Every row comes from one small tree of marks. The marks that hang from a mark follow it in brackets, in alphabetical order. Every link used is in the known rows. Which tree was each row made from?
Known rows:
bogi[razin[mogi tefavir]]: [-0.03 -0.22 -0.05  0.05 -0.06 -0.01 -0.32  0.01 -0.11  0.05  0.02  0.15
  0.05 -0.01  0.13 -0.03  0.01  0.16 -0.23  0.12 -0.07 -0.17]
razin[bagi[napiva[kigodo]] bogi mogi tefavir]: [-0.14 -0.61 -0.03  0.23 -0.17 -0.01 -0.35 -0.08 -0.10  0.00 -0.29  0.26
 -0.05 -0.41  0.31  0.12  0.10  0.27 -0.22  0.06  0.02 -0.23]
nidab[bagi[sabir]]: [-0.02 -0.06 -0.03 -0.05  0.00 -0.02  0.14 -0.09 -0.02 -0.02 -0.02 -0.05
  0.07 -0.04  0.09  0.11 -0.03 -0.07 -0.11 -0.04 -0.05  0.03]
sabir[bagi[razin]]: [ 0.00 -0.08  0.00  0.03  0.03  0.05  0.00 -0.06 -0.15  0.01  0.09 -0.05
  0.00 -0.06 -0.07  0.00  0.05 -0.09 -0.22  0.08 -0.08 -0.11]
nidab[bagi kigodo[napiva]]: [ 0.04 -0.09  0.04 -0.04  0.03 -0.08  0.23 -0.10 -0.13 -0.21 -0.04  0.01
  0.08 -0.03  0.08  0.27 -0.05  0.05 -0.30  0.01 -0.20  0.04]
tefavir[razin[bagi mogi]]: [-0.06 -0.21  0.03  0.05 -0.05  0.06 -0.22 -0.13  0.01 -0.11 -0.05  0.10
  0.04 -0.11  0.09 -0.07 -0.06  0.06 -0.23  0.11 -0.03 -0.22]
nidab[bagi[razin sabir] kigodo]: [-0.02 -0.04  0.07 -0.05  0.04 -0.01  0.17 -0.17  0.11 -0.11  0.04  0.01
  0.12  0.02  0.04  0.20  0.01 -0.09 -0.30  0.04 -0.16  0.08]
nidab[bagi[napiva[kigodo] razin[bogi] sabir]]: [-0.15 -0.08 -0.01  0.00  0.02  0.03  0.10 -0.13 -0.06 -0.01 -0.04 -0.11
  0.06 -0.25  0.17  0.21  0.02 -0.13 -0.24 -0.04  0.02 -0.08]
sabir[bagi[napiva[kigodo] nidab razin[tefavir]]]: [-0.17 -0.33  0.04  0.03  0.01  0.06 -0.09 -0.06  0.06  0.09  0.05 -0.02
 -0.12 -0.17  0.00  0.11  0.02 -0.12 -0.34 -0.07 -0.04 -0.09]
bagi[nidab razin[tefavir]]: [-0.12 -0.21 -0.03  0.08 -0.03  0.00 -0.20  0.03  0.20  0.12 -0.01  0.05
 -0.11  0.06  0.01  0.00  0.02 -0.13 -0.17  0.02 -0.08 -0.14]
razin[bagi[sabir] bogi mogi]: [-0.04 -0.42 -0.04  0.18 -0.16  0.00 -0.21 -0.11 -0.03  0.02 -0.17  0.17
  0.04 -0.29  0.26  0.04  0.03  0.14 -0.10  0.12 -0.02 -0.08]
tefavir[razin[bagi[nidab] bogi]]: [-0.12 -0.17  0.03  0.12 -0.07  0.03 -0.27 -0.07  0.09 -0.11 -0.05  0.06
 -0.01 -0.15  0.07 -0.07 -0.13  0.01 -0.15  0.02 -0.02 -0.18]
napiva[kigodo[nidab[bagi[razin[bogi]]]]]: [-0.10 -0.14  0.00  0.06 -0.04 -0.03  0.02  0.04 -0.11  0.00 -0.06  0.07
 -0.08 -0.14 -0.04  0.17 -0.06 -0.05 -0.26 -0.06  0.00  0.11]
tefavir[razin[bagi[napiva nidab] bogi mogi]]: [-0.15 -0.29  0.03  0.09 -0.07  0.03 -0.29 -0.13  0.06 -0.07 -0.11  0.10
  0.00 -0.25  0.20 -0.01 -0.10  0.07 -0.25  0.05  0.00 -0.17]
razin[bagi mogi]: [ 0.01 -0.35 -0.02  0.13 -0.09  0.02 -0.16 -0.08 -0.03 -0.01 -0.15  0.17
 -0.01 -0.14  0.15  0.01  0.06  0.15 -0.18  0.13 -0.04 -0.08]
nidab[kigodo[napiva]]: [ 0.03 -0.08  0.08 -0.03  0.01 -0.04  0.14 -0.07  0.02 -0.16  0.03  0.01
  0.04  0.00  0.02  0.19 -0.05  0.02 -0.14  0.01 -0.17  0.06]
bogi[razin[bagi[nidab[kigodo] sabir] mogi tefavir]]: [-0.08 -0.49  0.03  0.12 -0.13  0.01 -0.36 -0.10  0.22  0.01  0.00  0.20
  0.03 -0.05  0.19  0.04 -0.03  0.13 -0.33  0.10 -0.15 -0.04]
tefavir[razin[bagi bogi mogi]]: [-0.07 -0.24  0.01  0.12 -0.09  0.03 -0.29 -0.11 -0.09 -0.11 -0.10  0.14
  0.06 -0.22  0.14 -0.06 -0.07  0.13 -0.21  0.12 -0.01 -0.26]
kigodo[nidab]: [ 0.01 -0.06  0.03  0.01 -0.05 -0.04  0.02  0.05  0.03  0.03  0.02  0.06
 -0.06  0.07 -0.06  0.06 -0.07 -0.05 -0.03 -0.03 -0.07  0.27]
sabir[bagi[nidab[kigodo]]]: [-0.02 -0.21  0.09 -0.02  0.01 -0.01  0.02 -0.07  0.12 -0.02  0.07  0.07
 -0.06 -0.03 -0.09  0.07 -0.06  0.01 -0.25 -0.05 -0.12  0.18]
nidab[kigodo]: [ 0.02 -0.02  0.11 -0.04  0.02 -0.02  0.06 -0.08  0.15 -0.11  0.03  0.10
  0.05  0.04 -0.03  0.09 -0.01  0.07 -0.10  0.00 -0.08  0.16]
napiva[kigodo[nidab]]: [-0.08 -0.14  0.05  0.00 -0.04  0.00  0.02  0.06  0.05  0.03  0.00  0.06
 -0.12 -0.07 -0.10  0.12 -0.07 -0.04 -0.12 -0.11  0.03  0.21]
bogi[razin[bagi]]: [ 0.01 -0.10  0.00  0.12 -0.04  0.05 -0.22 -0.03 -0.04 -0.07  0.05  0.01
  0.06 -0.04  0.09 -0.05 -0.02  0.07 -0.19  0.11 -0.04 -0.08]

Write each row's tree:
[-0.08 -0.17 -0.06  0.07 -0.06  0.03 -0.11 -0.09  0.00  0.12  0.00  0.03
  0.07 -0.14  0.15  0.05  0.06 -0.09 -0.11  0.12 -0.03 -0.12]
bagi[razin[bogi mogi] sabir]
[-0.15 -0.21  0.12  0.06 -0.05  0.06 -0.17 -0.20  0.29 -0.14  0.00  0.02
  0.05 -0.20  0.15  0.05 -0.14 -0.05 -0.17 -0.04 -0.05 -0.06]
tefavir[razin[bagi[napiva nidab[kigodo] sabir] bogi]]
[-0.14 -0.15  0.09 -0.07 -0.02  0.06  0.12 -0.08  0.23  0.06  0.07 -0.09
 -0.04 -0.16  0.07  0.20 -0.06 -0.17 -0.04 -0.17  0.04  0.25]
bagi[napiva[kigodo[nidab]] sabir]
[-0.03 -0.06  0.06  0.00  0.01 -0.04  0.11 -0.16  0.04 -0.12 -0.01  0.05
  0.13 -0.07  0.09  0.20  0.01 -0.05 -0.28  0.05 -0.14  0.05]
nidab[bagi[razin[bogi] sabir] kigodo]
[-0.16 -0.39  0.03  0.11 -0.09  0.07 -0.30 -0.07  0.24  0.02  0.03  0.01
 -0.02 -0.14  0.18  0.06 -0.04 -0.01 -0.25 -0.03 -0.04 -0.09]
bogi[razin[bagi[napiva[kigodo] nidab sabir] tefavir]]
[-0.04 -0.28 -0.01  0.14 -0.11  0.05 -0.31 -0.07  0.07 -0.03  0.04  0.04
  0.07 -0.05  0.14 -0.03  0.00  0.04 -0.16  0.09 -0.09 -0.18]
bogi[razin[bagi[sabir] tefavir]]
[-0.01 -0.18  0.01  0.02  0.01 -0.07  0.12 -0.10 -0.13 -0.18 -0.04  0.04
  0.07  0.00  0.09  0.26  0.02 -0.01 -0.39  0.08 -0.26 -0.15]
nidab[bagi[razin[tefavir]] kigodo[napiva]]
[-0.16 -0.24  0.10 -0.08  0.03  0.05  0.01 -0.19  0.45  0.11  0.07  0.01
  0.01 -0.07  0.17  0.19  0.00 -0.17 -0.29  0.00 -0.10  0.17]
bagi[napiva nidab[kigodo] razin[mogi] sabir]
[-0.13 -0.16  0.15 -0.11  0.02  0.03  0.09 -0.16  0.51  0.03  0.09 -0.05
  0.00 -0.04  0.12  0.18 -0.08 -0.14 -0.09 -0.15 -0.06  0.31]
bagi[napiva nidab[kigodo] sabir]
[-0.02 -0.13 -0.02  0.05 -0.04 -0.07 -0.01  0.02 -0.09  0.00 -0.05  0.08
 -0.04  0.06 -0.01  0.12 -0.02 -0.07 -0.23  0.03 -0.14  0.10]
kigodo[nidab[bagi[razin[tefavir]]]]
[-0.14 -0.35  0.02  0.13 -0.07  0.05 -0.33 -0.03  0.13 -0.01 -0.01  0.06
 -0.05 -0.13  0.15  0.04 -0.03  0.06 -0.29 -0.01 -0.03 -0.12]
bogi[razin[bagi[napiva[kigodo] nidab] tefavir]]
[-0.10 -0.65 -0.07  0.26 -0.21 -0.06 -0.44 -0.02  0.02  0.07 -0.28  0.33
 -0.10 -0.25  0.25  0.02  0.03  0.25 -0.20  0.09 -0.07 -0.18]
razin[bagi[nidab] bogi mogi tefavir]
[-0.13 -0.24  0.06 -0.04  0.03  0.05  0.02 -0.06  0.07  0.06  0.05 -0.05
 -0.12 -0.20 -0.01  0.11 -0.06 -0.06 -0.25 -0.14  0.01  0.10]
sabir[bagi[napiva[kigodo] nidab]]
[-0.09 -0.18 -0.05  0.12 -0.09  0.02 -0.17 -0.06  0.06  0.08  0.01  0.01
  0.05 -0.09  0.12  0.04  0.07 -0.13 -0.03  0.07 -0.06 -0.23]
bagi[razin[bogi tefavir] sabir]
[-0.01 -0.17 -0.07  0.05 -0.07 -0.06  0.15 -0.01 -0.21 -0.03  0.00 -0.09
  0.01 -0.08  0.10  0.27 -0.10 -0.20 -0.22  0.02 -0.21  0.06]
kigodo[napiva nidab[bagi[razin[bogi] sabir]]]
[-0.13 -0.50  0.01  0.15 -0.16  0.02 -0.16 -0.12  0.03  0.04 -0.17  0.15
 -0.02 -0.40  0.28  0.18  0.00  0.09 -0.18  0.02  0.02  0.08]
razin[bagi[napiva[kigodo[nidab]] sabir] bogi mogi]
[-0.11 -0.16  0.02  0.00 -0.03  0.00  0.09 -0.01  0.03  0.03  0.01  0.01
 -0.07 -0.08 -0.05  0.18 -0.06 -0.15 -0.24 -0.09 -0.02  0.17]
napiva[kigodo[nidab[bagi[razin sabir]]]]
[-0.16 -0.19 -0.03  0.05  0.00  0.00 -0.17 -0.04  0.08  0.15 -0.08  0.04
 -0.05 -0.19  0.20  0.10  0.02 -0.05 -0.25  0.05  0.00 -0.04]
bagi[napiva nidab razin[bogi mogi]]
[-0.05 -0.04 -0.06  0.04 -0.01 -0.01  0.05 -0.09 -0.11  0.00 -0.04 -0.05
  0.09 -0.10  0.12  0.11  0.02 -0.12 -0.17  0.05 -0.05 -0.10]
nidab[bagi[razin[bogi] sabir]]
[-0.12 -0.26  0.04  0.08 -0.08  0.06 -0.23 -0.20  0.03 -0.08 -0.06  0.05
  0.09 -0.28  0.24  0.01 -0.07  0.04 -0.17  0.07  0.00 -0.21]
tefavir[razin[bagi[napiva sabir] bogi mogi]]
[-0.15 -0.63  0.01  0.12 -0.14  0.06 -0.21 -0.15  0.15  0.05 -0.16  0.16
 -0.03 -0.30  0.28  0.13  0.09  0.10 -0.21  0.01 -0.02 -0.15]
razin[bagi[napiva[kigodo] sabir] mogi tefavir]
[-0.17 -0.20 -0.03  0.04 -0.02  0.01  0.00 -0.12 -0.05  0.01 -0.08 -0.05
  0.04 -0.24  0.20  0.21  0.04 -0.10 -0.25 -0.04 -0.01 -0.17]
nidab[bagi[napiva[kigodo] razin[bogi tefavir] sabir]]
[-0.04 -0.41 -0.05  0.27 -0.17 -0.03 -0.33 -0.02 -0.08 -0.06 -0.21  0.19
 -0.02 -0.21  0.17  0.00  0.07  0.18 -0.04  0.08 -0.05 -0.24]
razin[bagi bogi tefavir]
[-0.06 -0.04  0.01 -0.08  0.03  0.01  0.17 -0.14  0.01 -0.02 -0.02 -0.12
  0.08 -0.11  0.18  0.16 -0.01 -0.08 -0.12 -0.07 -0.03  0.06]
nidab[bagi[napiva sabir]]
[-0.06 -0.38 -0.09  0.13 -0.14 -0.08 -0.30  0.01 -0.18  0.07 -0.19  0.27
 -0.01 -0.18  0.20  0.02  0.06  0.24 -0.09  0.09 -0.03 -0.20]
razin[bogi mogi tefavir]
[-0.07 -0.36  0.05  0.12 -0.10  0.03 -0.30 -0.08  0.27 -0.03  0.05  0.11
  0.03 -0.01  0.12  0.03 -0.05  0.04 -0.25  0.04 -0.14 -0.03]
bogi[razin[bagi[nidab[kigodo] sabir] tefavir]]
[-0.04 -0.17 -0.01  0.03 -0.06 -0.04  0.03 -0.02  0.01  0.03  0.00  0.04
 -0.02  0.05  0.02  0.14 -0.03 -0.15 -0.19  0.00 -0.15  0.13]
kigodo[nidab[bagi[razin[tefavir] sabir]]]
[-0.02 -0.25 -0.02  0.16 -0.09  0.03 -0.34 -0.02 -0.03 -0.06  0.00  0.09
  0.04 -0.04  0.12 -0.05  0.02  0.12 -0.19  0.11 -0.08 -0.21]
bogi[razin[bagi tefavir]]
[-0.05 -0.21  0.07  0.07 -0.05  0.05 -0.19 -0.09  0.27 -0.05  0.10  0.03
  0.05 -0.02  0.10  0.03 -0.08  0.00 -0.24  0.04 -0.10  0.09]
bogi[razin[bagi[nidab[kigodo] sabir]]]
[-0.07 -0.26 -0.09  0.15 -0.08 -0.03 -0.28  0.00 -0.15  0.08 -0.11  0.17
  0.01 -0.12  0.14  0.02  0.11  0.07 -0.18  0.17 -0.05 -0.29]
bagi[razin[bogi mogi tefavir]]
[ 0.01 -0.14  0.05 -0.07  0.01 -0.05  0.28 -0.16  0.00 -0.18  0.02 -0.04
  0.11 -0.04  0.11  0.29 -0.07 -0.05 -0.25 -0.02 -0.21  0.08]
nidab[bagi[sabir] kigodo[napiva]]
